Known rows, with every way that one mark hangs from another
[W [N [H T] [S R]]]: [-16  27 -15  13  15  -7 -11  17   4  15  16  19  22  -4   6  36   5  -4
 -14  12  21  -2  -8  20  19  39  15  21   8]
[A [V B] [W [N [H T]]]]: [-78  30 -39 -34 -29   6 -25 -15  -2 -17 -37 -33 -13   0  -6  -1  14  20
  22  19  -7  15 -21 -11 -24  48 -11  13  -9]
[V A B]: [ 24  -1  10  10  19  29  27 -29   4  -4 -13   6 -31  13  15 -27  18 -52
  33  -5 -10  48 -35   8 -36   6 -24  -5   1]
[N H]: [ 35  15   5 -13   1 -35 -18   8 -21  18   7 -23 -13  -7 -24  -8 -19 -16
 -14 -16  13  -3 -26  23  -2 -21   3   2 -28]
[H [N [S R U] W] T]: [-44 -38 -30  -8  26   1 -13   3  10   2   6 -24  23   4 -24  30 -41  13
  -4   4  16 -28  18 -10  62 -39 -36 -14 -13]
[N H S]: [ 35  21  -1   8  18 -23 -31  25  -2  24  38  -1 -10  -1  14  16   8   0
 -33 -13  20 -26 -16   8   4   6  10 -12 -32]
[R [S [N H W] U]]: [ -6   4  19  31 -23 -32 -31  46  -3   4  -1  20  29 -12 -33  19  27  57
 -34   4  -9 -43  20   0   2 -18   2   3   6]
[C S]: [ 24  18  26   8  22 -20   3  -4 -31   8 -33 -31 -19  11   5 -32  -5  -7
  23 -15   7  12 -19  47 -14   9  21  13  -6]
[B [V Q]]: [ 59  10  30 -20 -26  27  39   3 -28 -22   2 -16 -10  13 -22 -25 -38 -29
  10  -8   7  23  13  15  -1 -42  21  13  -7]
[N H S W]: [ 29  20   0  22  25  -7  -6  33  36  33  70   1   6  -8  13  30  24  13
 -42  -3   3 -54  -9 -25  38   8   5 -23 -11]
[B [V [A [W [N [S U]]]] Q]]: [ 38   2  14 -13 -20  36  31 -20  -4 -39  11  -3  -4  -1   0 -16 -12 -13
  17 -10  -9  19  27 -17 -15   4  21   8  20]
[W N]: [  3  41   8  13  -3  -2   7  -7 -26   7  -9  14   4   7   0  -2  -4 -22
  -1  11  27  39 -23  32  17  10  12  48   3]
[V [A [W [N S]]] B Q]: [-22 -23   0   5  14  58  35 -54  32 -20  -8   6 -21   9  42 -35  26 -26
   3  27 -15  65 -14 -31 -20  35   3 -17  37]
[H [N [S U] W] T]: [-33 -32 -28 -13  25   0 -13  -7   9   7  12 -31  12   8 -28  22 -49  17
 -16  -1  28  -8  11  -7  68 -48 -38 -15 -14]
[Q [V A B]]: [ 29  23  -1 -16 -11  -6  21 -40  -9  34 -15  35 -35  34  15 -22   9 -37
  17 -27  -7  45 -43   8 -23   8 -23  23   9]
[R S]: [ 14  19   5  21  -8 -10  -3  31 -34  -4 -22  -3   2  10 -24   7  15  10
 -25   1   8  12 -27  23  18  -9   2  13 -19]
[V [A [W N]] Q]: [  4 -10  -3  -9  -3  25  36 -53   2 -24 -16  -7 -16 -15  14 -33  -8 -18
  -1  14  -8  69 -14 -27   1  25  20  -9  19]
[S [N [H T] W] R U]: [-30 -22   9   0 -18 -45 -21  44   9  17  -3  29  47 -36 -22  24  -1  40
  17  -6 -22 -87  58  -6  -7 -23  -4   2   9]
[V A B Q]: [ 23 -28  23   8  11  51  42 -49  16 -11 -12   8 -37  10  18 -47   1 -50
  13  23 -12  74 -24 -15 -34  -5  -8 -28  18]
[W [N [H T] [S R U]]]: [-23  19  -9  13   5 -18 -28   9  -3  15  13  26  23 -10   0  31   1   4
 -14   7  16 -15   5  11   9  30  11  22  13]
[B [V [A [W N]] Q]]: [ 42   6  13 -22 -21  39  50 -20  -6 -41   3 -14  -6   1  -9 -21 -18 -24
  22  -8  -9  37  13  -7 -13   2  23  11  17]
[C [S [N H W] R U]]: [-16  -5  36  24   8 -43 -20  28   3   8 -20   4  22 -18   7 -11  18  37
  31  -6 -28 -72  38  18 -34  11  21   5  20]
[N [H T] [S R U] W]: [-14 -16 -14   6  18 -20 -16  35  30  32  49   5  29 -23 -11  42   7  26
 -26 -11 -11 -85  22 -33  31   7  -7 -25   0]
[U [S N R]]: [ -8 -12  -4  11 -14 -24 -10  27 -28  -2 -37  -5  -4   5  26   7   0   5
  17  -3   0 -15   9  34 -15 -16   3  -4 -17]
[A [V B] [W N]]: [-75  41 -28 -19 -31  15 -18 -16 -13 -25 -41 -19 -18   9  16 -10  26  14
  30  23  -9  16 -22 -13 -24  45  -8  27 -14]
[B [V [A [W [N H]]] Q]]: [ 44   7  12 -24 -21  30  39 -20   1 -38   9 -18  -5  -5 -14 -16 -18 -22
  16  -9 -12  29  12  -9 -19   4  24   4  17]
[N [H T] [S R]]: [  3   0 -22 -11  24 -20 -19  38   3  23  21  -3  11 -10  -1  39  -7  -1
 -14 -11  14 -38  -2  12  13  17   4 -19 -26]

Rows
[ -7 -14  -5  14  16 -14 -47  -9 -19 -10   7 -13  -6  17   5   0 -27   6
 -11   1  26 -16   3   3  26 -53 -23   5 -35]	[H [N [S U]]]
[-32 -28 -34 -19  31   1 -15   5 -10  -5 -13 -30  13  14 -18  28 -49  -6
   2   3  33   4   0  21  49 -33 -28  -9 -32]	[H [N [S R]] T]
[ -2   3  17  25 -27 -39 -45  41 -21  -1 -18  20  21  -9 -30  12  19  52
 -30  -2  -1 -29  17  17 -12 -21   6   9  -2]	[R [S [N H] U]]
[ 11  10  -3  30  29  -8   0  50  39  28  63  12  21 -15  21  43  37  10
 -25   3 -14 -84   1 -30  28  20   6 -21 -10]	[N H [S R] W]
[ -22  -14   22   18  -19  -46  -30   46    7   12    5   38   43  -33
   -7   17   17   41   16   -2  -28 -101   57  -12  -16  -24    1    8
    6]	[S [N H W] R U]
[-39 -37 -30 -18  21 -10 -31  -3 -16  -5 -15 -24  13   9 -23  22 -55   5
   4  -3  30  -9  13  12  40 -42 -32  -6 -26]	[H [N [S R U]] T]
[ -3   7  20  27 -27 -29 -33  37 -32  -6 -27  28  19  -1 -23   6  19  48
 -22   0   3 -17  18  20  -4 -24   4  16  -4]	[R [S N U]]
[  7  -7   2  11 -13 -17   2  13 -12   9 -14 -13 -12   7  18  -1  -3  12
  -7  -3   7   3   3  23   9 -25  -1 -11  -9]	[U [S [N W]]]
[ -5  19 -14 -16 -13  -7   1 -47  -1  26 -12  42 -23  29  33 -16  27 -11
   9 -28 -11  27 -25  -7 -18  31 -17  33  25]	[Q [V [A [W [N [S U]]]] B]]
[  3 -15 -10  -5 -13 -26  -6  15  -2  14  -8 -28  -8  -2  -3   8 -15  18
 -13  -8   8   1   2  24  10 -21  -4 -22  -4]	[U [S [N [H T] W]]]
[ 51   0  13 -28 -19  34  47 -19 -11 -40   0 -22 -12   0 -13 -25 -22 -26
  24 -16 -12  31  11  -8 -14 -10  19   2   5]	[B [V [A W] Q]]
[ -8 -35   2 -12   8  49  40 -53  17 -21 -22 -13 -32   6  23 -51  12 -32
  13  14 -19  65 -19 -28 -26   8  -6 -25  19]	[V [A W] B Q]
[ 37   0   4 -37 -20  34  44 -21   2 -35   6 -25  -1  -7 -25 -13 -29 -20
  18 -12  -7  37  13  -2 -11   6  20   1  19]	[B [V [A [W [N [H T]]]] Q]]
[-20 -28   1  -5   7  48  31 -55  33 -18 -13  -6 -21   1  22 -41  18 -27
   3  25 -19  65 -18 -28 -27  28   1 -16  37]	[V [A [W [N H]]] B Q]
[ -2  27 -16 -15  -8   0  15 -43   4  26 -10  37 -24  32  37 -11  29 -17
  12 -26  -9  34 -35  -3 -12  39 -13  33  19]	[Q [V [A [W [N S]]] B]]
[-20   0  -9  -2  16  32  22 -39  11 -15 -21  -2 -17   7  27 -25  36 -30
  29  -1 -15  46 -30  -1 -25  38 -15  14  19]	[V [A [W N]] B]
[-22 -26   4  -3   7  54  39 -59  26 -22 -20  -2 -22   7  28 -43  18 -30
  10  26 -17  73 -17 -27 -22  25   1 -11  37]	[V [A [W N]] B Q]
[-27 -29   3   6   6  51  24 -58  26 -20 -12  10 -22   6  36 -40  25 -19
   4  23 -20  56  -3 -36 -26  28   0 -14  41]	[V [A [W [N [S U]]]] B Q]
[-17 -13  21   7 -23 -57 -48  40 -18   6 -16  38  32 -28  -7   9   4  32
  24  -8 -15 -82  52  10 -39 -28   5  15  -7]	[S [N H] R U]
[-25 -23 -30 -15  32  11   1  -1  15   7  16 -37  11  13 -25  28 -45   7
 -15   5  33   6  -2   2  78 -39 -33 -17 -20]	[H [N S W] T]
[ 23   9 -19 -18  21 -20 -21  21   0  29  27 -13  -4  -5 -10  26 -17   2
 -32 -20  31  -6 -14  15  19   5   3 -22 -26]	[N [H T] S]
[ 17  18  18   5  -6 -26   2  38  17  21  20  12  20 -15  -8  11   8  25
 -10  -1   4 -30  14  12   9 -21   9   2  -6]	[S [N H W]]
[  8  -2   2  17  10 -38 -53  31  -9  17  28  18   6 -13  14  22  13  11
 -13 -13  -3 -76  14 -10 -14   0   6  -6 -22]	[N H [S R U]]
[   1   -5    3   33   17  -21  -27   39   29   27   59   19   22  -19
   12   33   31   25  -24   -3  -21 -104   21  -41   18    5    0  -18
   -4]	[N H [S R U] W]
[-10  20   8  -2 -30  25  -1 -21 -17 -11 -29  -6 -41  13  -1 -28 -10 -12
  19  40  -3  40 -19 -16 -37  -7  -9 -16 -26]	[A [V B Q]]
[ -3  32 -11   6  11  -7 -13   4   3  19  21  13  12  -2  -1  27  -4  -3
 -24   7  33  18 -15  23  23  32  14  19   7]	[W [N [H T] S]]
[ -3  11   3  16 -10 -17  -1  54   6   5  -3   8  31  -6 -37  31  21  44
 -36   7   2 -15   1  18  23  -3   5  -5   2]	[R [S [N [H T] W]]]
[ 73   7  27 -14 -19  36  50 -14 -12 -33   8  -7 -17   3 -18 -22 -29 -39
  25 -10  -6  38   9   1 -21 -20  16  -1   5]	[B [V A Q]]
